Each row comes from the steps of one path. Every step used is in the known rows, and no mark comes twice. Write the path behind each row, first mark first.
In the rows, 128 means zero.
Known rows:
z-n: [137 134 154 139 155 109 137 153 120  59 142 170  61 141 124 109  68 180
 122 138 148 155]
t-m-z: [125 125  91 140 150  86 111 169 120 118 132 157 139 151 144  98 113 142
 110 141 121 153]
z-n-t-u-m: [144 127 189 157 121 111 158 103 103 109 125 178  96 181  84 139 103 106
  67 184  97 160]
u-t-m-c: [152  91 111 117 156 137 110 177 164 126 133 145 106 150 124 115  90 110
 157 118  69 120]
n-t-u: [136 108 180 160 128 123 165 102 124  97 121 129 100 188 102 118 114 145
  80 136 140 188]
z-m-c: [110 156  93 148 142 158  87 162 161 102 110 158  66 134 132 105  70 136
 141 124 110 148]
z-n-t: [153 105 154 131 130 113 146 116 129  77 118 164 100 149 117 128  99 149
 112 162 143 180]
c-m-z-u-t-n: [144 142 148 135  88 112  92 164  54  83 193 212 153 120 125  72  99 108
 123 134 109 181]
n-t-z-u-m: [141  96 168 152  60 126 142 112 107 159  97 180 133 221  84 118 112 112
  61 158 127 169]
u-n-t: [166  97 141 109 124 130 128 139 160  98  78  91 109 165 137  96 113 136
 129 149 120 166]
c-m-z-n-t: [147 127 117 113 109 106 136  99 103  64 145 181 188 131 126 120 126 129
  98 161 114 201]
z-u-n: [145 127 172 129 121 129 101 170 102  91  88 128  22 158 135  89  82 161
 152 136 161 129]
z-n-t-m: [162 100 126 157 147 102 147 121 118 103 117 174  96 137 105 147 120 126
 111 176 120 159]
m-z: [119 134 121 114 134  98 113 164 130  87 134 149 144 163 154  78  92 164
 110 127 141 175]
u-n-t-m: [173  86 114 137 141 120 125 142 148 129  77 104 105 154 127 113 132 111
 126 163  96 147]
c-m-z-u-t: [154 103 155 117  94 125  96 164  69  80 158 182 152 160 112  78  96 124
 100 122 125 169]
u-m-c: [130 134 104 111 115 140  93 155 162 119  90 151  92 178 131 109  85 134
 138 125  89 137]
n-t-u-m-z: [124 128 156 133  99  96 135 110 115 135 116 157 177 203 111 109 129  89
  55 173  88 177]
n-t: [157  90 138 135 119 124 134 123 145  92  95 130 122 176 121 109 113 156
 104 134 150 192]
c-m: [158 119 121 147 128 143 120 144 117  54 128 141 108 151 117  83  94 192
  90  95 142 186]
t-m-z-u-n: [129 136 123 129 129  96  90 179  84 129 103 145  77 142 149  97 118 114
 149 166 124 113]
m-c: [121 134 116 111 137 142 115 147 166  91 110 133  76 156 149 107  84 167
 167 103 128 148]
n-t-z-m: [123 107 128 175 112 143 147 123 151 136 128 159 153 173  96 104  93 116
  49 145 111 194]
m-z-n-t: [130 125 136 107 120  87 139 116 120  85 138 175 160 148 138 124 114 122
 114 178 127 185]

Which path is each row?
[165  79 161 164 135 121 102 186  85 124 128 180  63 165  94 103  90 117
 116 134 130 129]  z-u-t-m
[147 124 186 153 110 120 103 184  83  93 164 194  67 138 117  80  76 126
 141 135 135 161]  z-u-t-n
[165  82 107 160 139 117 131 129 136 122  94 142 119 161 112 127 134 135
  96 148 127 172]  n-t-m
[131 150 116 120 130 104 125 137  95  51 170 185 146 122 135 100  92 159
 104 139 122 177]  c-m-z-n
[129 137 188 142 156 127 147 158 126  90 127  94  50 164 128  82  83 157
 115 127 114 136]  t-u-n
[123 110 142 120  55 144 132  96 138 171  89 181 130 212 100 142 112  92
 117 153 101 150]  n-t-z-u-m-c
[131 141 129 133  92 119  95 142  63  69 133 184 124 151 125  87 110 158
 107 123 164 177]  c-m-z-u
[115 130 166 142 140 111 174 137 130  93 175 173 103 162 113 108  60 171
  93 128 128 159]  t-z-n
[112 131 108 123 111 169 135 122 198 154 104 120 133 153 127 114  96  80
 130 154  51 147]  u-n-t-z-m-c
[143 100  89 134 130  86 125 131 128 133 111 150 174 161 133 121 144 112
 100 164 112 176]  n-t-m-z
[101 169 168 136 135  84 136 142  91 106 165 197 114 164 115 111  84 113
  75 175  85 144]  t-u-m-z-n
[130 134 175 167 132 119 134 149 112 110 123 155  77 195  96  95  85 145
  62 132 109 149]  t-u-m
[153 119 156 141 135 118 118 184 127  88 179 166 114 137 130  68  73 135
 125 124  99 174]  u-t-n
[109 134 130 181 138 140 137 161 142 119 151 166 112 162 103  81  60 149
  57 121 118 173]  t-z-m
[121 142 106 138 164  75 123 161 101 100 159 191 115 123 139 120 100 133
 117 166 110 139]  t-m-z-n
[141 117  97 129 143 118 139 108 150 116 113 173  91 127 122 169 123 104
 169 167  92 137]  z-n-t-m-c
[126 143 167 124 102  91  94 182  75 103 180 206 126 136 139  74  89 103
 141 149 122 166]  m-z-u-t-n
[123 145 153 105 113 108  92 174  97 102 106 139  81 155 157  79  96 136
 155 153 149 133]  m-z-u-n
[138  83 152 137 108 127 174 108 155 122 128 133 163 198 111 108 105 151
  72 125 130 194]  n-t-z
[153 102  89 109 139 140 119 128 181 140  70 102  98 142 145 135 136  95
 181 157  71 126]  u-n-t-m-c
[134 123 194 159 137 111 181  94 108  81 145 161  80 157  96 139 100 136
  92 162 134 173]  z-n-t-u
[147  89 154 116 115 133 170 123 168 128 108  95 150 188 127  96 105 128
 100 143  97 171]  u-n-t-z
[109 141 177 129 133  84 171  97 101  91 161 174 138 157 121 132 112 116
  92 178 116 179]  m-z-n-t-u
